Each row was made from one small tree. The marks that hang from a mark follow it in brackets, in alphabetical order. Every link used is in the known rows. Write each row's tree.
Known rows
neme{dapi zulom}: [ -2  29   7  44 -18  -5  -8  -4   2  58  -9  -9 -35   1  14 -12  -2 -41
 -41]
lesafim{midupi}: [  0  15  -2   6  10  21 -19  -3  13  19 -20 -11   2 -15 -13 -16  -7  -1
 -20]
voma{lesa{kegumeg zulom{neme}}}: [  1  26   6  12   5   9 -27  -3 -23  61 -11  62 -39 -21  16  -5  23  42
 -34]
zulom{lesa{kegumeg} neme}: [ 23  29   9  -8  26   0 -16   9  29  -2  66  36 -28 -18  14  -6  20  37
 -33]
dapi{neme{selu zulom{lesa{voma}}}}: [-44  35  11  24  -1  -2 -12  17  55  28  20  -4 -19 -26   1 -19  -9 -37
  -7]
neme{zulom{lesa}}: [  1  28   8   9   8  -5  -5  15  27  24  20 -26 -25  -9  14  -8 -14 -13
 -29]
dapi{neme{zulom{lesa}}}: [ -3  31  13  24   2  -3 -24  16  52  38   9  -3 -34 -29   2 -13 -25 -16
 -18]
neme{selu zulom}: [ -2  27   5  16   0   9   6   3  -5  26 -10 -31 -18   9   2 -13  -1 -42
 -21]
dapi{neme{selu zulom{lesa{kegumeg}}}}: [ 17  31  12  17   8   7 -12  13  16  43  13  19 -36 -21  -4 -13  -4 -25
 -24]
lesa{kegumeg voma zulom}: [-20  18   1  25   0   3 -21  -1  31  70 -24  50  -1 -26  19 -12  42   3
 -34]
zulom{lesa neme}: [ -7  32   7  -5  19  -3 -16  10  50 -17  72   1 -23 -20  14  -9   4  26
 -18]
neme{dapi selu zulom}: [ -8  32   5  38 -16   2   4  -7 -17  48   3 -15 -33   9   6 -15   4 -62
 -34]
neme{selu}: [-10  20   1  -7   4  17   7  -2 -11   4  20  -9   1  -5   0 -17   9 -19
  -8]
lesa{kegumeg voma zulom{neme{selu}}}: [-23  30   1  30   6   4 -22  -6  43  47   2  46 -14 -17  13 -11  56  -1
 -32]
lesa{kegumeg{lesafim} zulom}: [ 18  13   5  18  -1   8 -19 -11  -3  74 -17  44 -30  -2  12   0  20 -15
 -53]
lesa{voma zulom}: [-52  22   0  27  -7  -1 -20   0  55  53 -16  11   5 -28  17 -16  25 -10
 -19]
lesa{kegumeg voma}: [-20  15   5   3   5   6  -7   2  10  27   1  46  13 -19  15 -14  33   9
 -24]
lesa{kegumeg voma zulom{neme{dapi}}}: [-25  32   3  51  -8  -8 -33 -12  48  69   3  65 -28 -24  23 -11  55   0
 -47]
dapi{neme{selu zulom}}: [ -5  30  11  30  -5  10 -14   4  25  38 -19 -10 -29 -13  -8 -16 -12 -44
 -12]
kegumeg{lesa{zulom}}: [-12  27  -1  10   3  10 -31  -8  20  49   2  -8 -23 -16  30  -6  42  -2
 -11]
voma{lesa{kegumeg zulom}}: [  0  17   4   3   0  14 -17  -1 -47  77 -25  60 -25 -24  15  -8  16  31
 -33]
neme{dapi selu zulom{lesa{kegumeg}}}: [ 13  32   6  22  -1  -2   7   3 -24  52  36  16 -42   2  12 -12  13 -43
 -48]

Which tree is each row?
[-14  37   0  43  -9   3 -22 -16  29  49  19  11 -39 -10   9 -13  29 -25
 -34] | lesa{zulom{neme{dapi selu}}}
[-13  36   5  24  -6  -5   8   4  -4  37  42 -16 -38   1  11 -15  -1 -53
 -36] | neme{dapi selu zulom{lesa}}
[-15  37   7  14   5  -9 -16   1  40   2  83  15 -35 -21  18 -12  10   8
 -30] | zulom{lesa neme{dapi}}
[-56  35   0  32  -1  -1 -20  -4  66  27   9   7  -9 -18  12 -15  37 -13
 -15] | lesa{voma zulom{neme{selu}}}
[ 20   8   4   1  10  19 -15  -9 -19  36 -16  34 -14   4  -8  -3   3  -9
 -46] | lesa{kegumeg{lesafim{midupi}}}
[-38  32  13  29  -1  -9 -23  19  72  36   9   2 -20 -34   8 -16 -15 -18
 -13] | dapi{neme{zulom{lesa{voma}}}}
[-29  13  -1  29   0   8 -28 -10  27  76 -40  46  -8  -8   2  -5  26 -20
 -50] | lesa{kegumeg{lesafim{midupi}} voma zulom}
[ -7  33   8  30  -8 -12  -6   6  15  47  33  -9 -39  -9  19 -11  -8 -33
 -41] | neme{dapi zulom{lesa}}
[-19  43  -1  29  -4   4 -32 -19  20  40  33   1 -46  -7  28  -8  58 -20
 -17] | kegumeg{lesa{zulom{neme{dapi selu}}}}
[-66  24  -3  21  -2   7 -39 -14  41  49 -17  -4 -14  -4  17  -3  35 -29
 -21] | kegumeg{lesa{voma zulom} lesafim{midupi}}
[-26  33   6  -7  23  -1  -4  10  37 -13  75  38  -8 -17  13 -13  38  15
 -20] | zulom{lesa{kegumeg voma} neme{selu}}
[-54  38   1  24   4  -3 -40  -7  69  29  16   2 -19 -20  37  -7  61   7
  -7] | kegumeg{lesa{voma zulom{neme}}}
[-64  41   4  15   2 -11  -4   2  47  -9  92  17 -16 -18  17 -19  27 -13
 -18] | zulom{lesa{voma} neme{dapi selu}}
[-67  21   0   2   3   9 -26 -10  23  11   4  -7  -1   3  14  -5  26 -23
 -11] | kegumeg{lesa{voma} lesafim{midupi}}
[-14  36   4  24  -4   4  -8 -13   9   5  48  10 -29  -3   6 -16  22 -20
 -23] | zulom{neme{dapi selu}}
[-22  23  11  11   6 -11  -4  14  24  36  20  16 -22   0  21  -2   3 -21
 -45] | neme{zulom{lesa{kegumeg{lesafim} voma}}}
[-18  28   4  34   5  -2 -32  -3  59  54  -6  52 -16 -23  20  -9  51  15
 -37] | lesa{kegumeg voma zulom{neme}}
[ -2  28   4   8   6  14 -17  -5 -37  55  -4  57 -37 -14  10  -8  29  27
 -29] | voma{lesa{kegumeg zulom{neme{selu}}}}
[-11  14   6   3  -5  10 -15  -6 -55  78 -19  64 -33  -7  16  -2   7  13
 -42] | voma{lesa{kegumeg{lesafim} zulom}}
[ -8  13   2   8   0  18 -24  -8 -50  81 -41  57 -31  -8   0  -2   1  12
 -46] | voma{lesa{kegumeg{lesafim{midupi}} zulom}}
[-52  37   5  30 -11 -12   8   7  17  36  42  -9 -22  -6  17 -18   9 -55
 -29] | neme{dapi selu zulom{lesa{voma}}}
[-30  10   3   8   5  10 -14  -6   8  32 -15  43   5  -3  -1  -8  16 -12
 -39] | lesa{kegumeg{lesafim{midupi}} voma}
[-50  32   2  36  -2  -5 -31  -3  81  34   1  11 -11 -25  18 -12  33   4
 -21] | lesa{voma zulom{neme}}
[-11  11  10 -16   0  13  -3  -3 -72  39   2  61 -21  -2  13  -4  -1  20
 -32] | voma{lesa{kegumeg{lesafim}}}
[-56  29  -1  16  -1   2 -31  -4  45  44   2   0  -5 -22  36 -10  53  -5
  -4] | kegumeg{lesa{voma zulom}}
[ 11  36   6   6  12   1  -5  -3   1  10  86  44 -38  -9  12 -11  31   1
 -39] | zulom{lesa{kegumeg} neme{dapi selu}}
[-28  35   8  18   7 -14 -17   3  41  15  76  59 -23 -25  25 -13  37  16
 -38] | zulom{lesa{kegumeg voma} neme{dapi}}
[-12  26   9  12  10  -8  -5  18  30  36  13  15 -14 -13  20  -9  10  -5
 -36] | neme{zulom{lesa{kegumeg voma}}}
[-38  29   8  14   4 -12  -5  19  51  22  21 -19 -10 -15  20 -12  -4 -15
 -23] | neme{zulom{lesa{voma}}}
[-21  23  -3  15   3  15 -40 -18  17  52 -15 -12 -31   3  11   1  24 -27
 -28] | kegumeg{lesa{zulom} lesafim{midupi}}
